Each row comes from the steps of one walk. Every step used is in the known rows, and no mark comes twice. Write the walk behind each row, first mark first.
(in the rows, 128 means zero)
Known rows
G-N-R: [116 105 101 119 124  99 121 151 152 135 138 135 157 100 140 163  79 164
 139 121 107 197 138 106 150]
J-B: [116 114 113 132 142 101 123 132 154 143 116 114 130 101 147 168  89 165
 150 150 125 172 140 126 142]
G-N-K-H-J-B-A: [143 119 118 133 130 110 132 126 174  90 132 121 144  79  62 155  98 165
 146 123 134 180 142 159 120]
K-H-J: [128 114 148 112 107 112 133 131 135 122 130 119 115  97  54 161 135 175
 145  28 124 144 143 141 125]
G-H-K-N: [137 122 147 111 121  50 100 160 146 126 154 127 135  82  56 172 115 184
 155 138 106 155 160 134 115]
H-J-B: [118 112 118 130 131  96 130 133 146 129 109 114 112  89 128 175  98 176
 150 107 122 170 133 135 139]
K-N-G: [148 134 135 123 137  43 134 159 158 128  81 121 142  84 100 164 133 168
 131  73 117 182 172 112 140]
A-B: [103 102 118 114 140 101 122 134 185 149  76 120 141 109  95 155 114 169
 139 148  96 151 158 112 138]
K-N-G-B-A: [152 120 113 124 146 106 121 123 172 101 110 121 153  80  60 143 117 150
 134 112 126 167 161 144 143]
N-K-H-G: [122 136 144 117 132  50 124 137 164 134 124 118 120  96  54 168 121 162
 132   4 126 170 156 125 117]
G-H-K: [103 120 116 113 120  70  93 141 148 141 183 126 124 103  95 168 142 158
 151 106  98 128 152 138 119]
K-H-G-B: [123 120 132 110 136  92  97 111 177 160 137 117 128  88  43 170  98 164
 144  41 126 146 147 129 145]
U-N: [148 124 138 118 131  84 120 152 118 153  77 120 143  97 112 143 127 160
 147 187 112 146 147 125 149]
X-B: [115 109 122 105 158 114 126 128 163 141  96 112 124  95  54 150 149 163
 151 165 120 133 152 121 146]
K-N-G-H-J-B: [128 126 136 128 117  67 120 143 165 128 122 115 126  73 121 191  98 185
 153  84 120 166 142 128 134]
U-N-K: [113 132 121 126 127  67 134 168 174 134  81 128 163  84 113 142 121 152
 144 137 116 170 153 120 141]
H-G-N-K: [112 128 107 129 133  63 126 157 191 140 135 133 148  81  94 156 108 167
 146  93 109 181 147 123 130]
H-K-N: [141 116 140 114 135  53 112 158 138 124 127 127 126  86  46 165 114 181
 149 148 111 172 159 138 117]
U-N-G: [148 141 129 123 136  41 130 155 149 149  55 120 145  89 122 156 146 153
 130 100 115 163 166 114 153]
K-H-J-B-A: [146 116 122 130 134 122 134 119 148  87 122 115 130  91  73 152 109 159
 140 115 135 172 144 157 122]
B-A: [143 111 107 128 144 139 135 126 125  91 123 120 137 108 100 127 136 142
 132 144 119 160 152 146 131]
N-G-B: [116 121 107 118 141  91 109 123 190 158 110 121 146  85  98 161 115 153
 140  66 119 150 156 120 165]
J-H-G-B: [115 121 118 118 136  76 101 117 167 161 151 115 125  90 106 174 104 168
 142  78 122 154 140 124 149]
G-B-A: [138 109 102 124 146 145 118 112 155 106 130 121 146  94  75 133 116 143
 139 135 124 152 149 148 144]

Which walk is each row?
[115 120 143 116 105  98 138 141 162 114 126 123 126  88  51 160 132 171
 145  15 126 155 146 139 122]
N-K-H-J
[137 123 116 123 142 110 117 114 179 102 129 121 144  83  37 145 111 147
 134  73 131 164 153 149 131]
N-K-H-G-B-A
[106 130 115 115 122  43  97 145 162 141 165 126 128  96  97 175 151 155
 143  74 100 136 160 134 122]
N-G-H-K
[125 125 151 114 103  87 136 146 159 119 109 123 131  82  45 160 131 173
 147  35 126 153 145 140 124]
U-N-K-H-J
[134 141 153 116 129  39 122 142 160 139 107 118 126  90  48 168 120 164
 134  24 126 169 155 126 119]
U-N-K-H-G
[141 110 113 117 159 135 133 119 151  93 105 115 134  95  47 131 149 148
 139 173 125 148 155 144 134]
X-B-A
[106 121 103 129 127  89 128 158 195 141 141 134 164  85 107 147 106 164
 152 127 111 175 147 123 135]
G-N-K
[115 115 125 112 117  54 113 165 152 110 132 133 150  88 106 177  86 171
 138  97 108 199 153 109 131]
G-H-K-N-R
[127 124 120 115 141  58 100 134 196 151 110 124 144  72  57 171 107 166
 144  78 119 162 161 127 152]
H-K-N-G-B
[147 117 119 121 138  78 110 137 141 163 153 127 123  93  87 164 108 180
 148 122 102 162 138 128 134]
H-G-N
[133 142 138 117 108  63 106 152 157 152 133 120 159  88 143 167 145 158
 146  86 105 126 161 108 144]
U-N-G-H
[131 127 142 116 101  72 125 150 142 118 132 122 123  77 101 174 148 180
 145  24 104 140 150 125 133]
K-N-G-H-J
[125 130 128 125 133  42 125 137 123 142 149 111 105 106 147 175 133 171
 130  72 118 173 144 119 125]
J-H-G
[122 134 154 115 110  84 124 148 188 138 119 122 169  92  47 153 111 159
 150  87 138 158 159 130 123]
U-N-K-H
[123 109 124 116 125  77 130 163 142 109 102 130 151  93 125 165  80 169
 132 105 115 210 151 101 143]
K-N-R
[154 125 125 132 130  90 130 133 155  83 118 117 137  75  88 162 113 166
 140 112 125 175 151 148 125]
K-N-G-H-J-B-A
[118 136 126 120 111  79 110 145 163 144 156 119 153  96 152 168 147 156
 143  54 105 129 162 107 140]
N-G-H
[142 136 131 120 138  18 124 160 163 128  90 125 133  82  76 170 137 169
 132  70 114 182 174 124 131]
H-K-N-G
[122 125 132 118 103  85 126 144 141 124 136 121 120  85 118 171 156 170
 142  13 103 133 147 125 137]
N-G-H-J
[120 114 106 120 123  61 120 151 151 136 151 131 145  96 148 178  80 173
 133  96 110 207 136 105 141]
J-H-G-N-R
[118 126 140 117 110  99 120 142 202 142 161 127 170  92  43 157 101 167
 155  81 134 161 156 132 118]
G-N-K-H
[131 130 140 117 101  72 123 149 137 128 118 121 124  79 113 171 154 173
 144  38 103 132 146 125 140]
U-N-G-H-J
[151 121 136 117 128  79 106 132 155 165 167 125 131  92  52 169 102 183
 152 101 113 159 141 132 125]
K-H-G-N
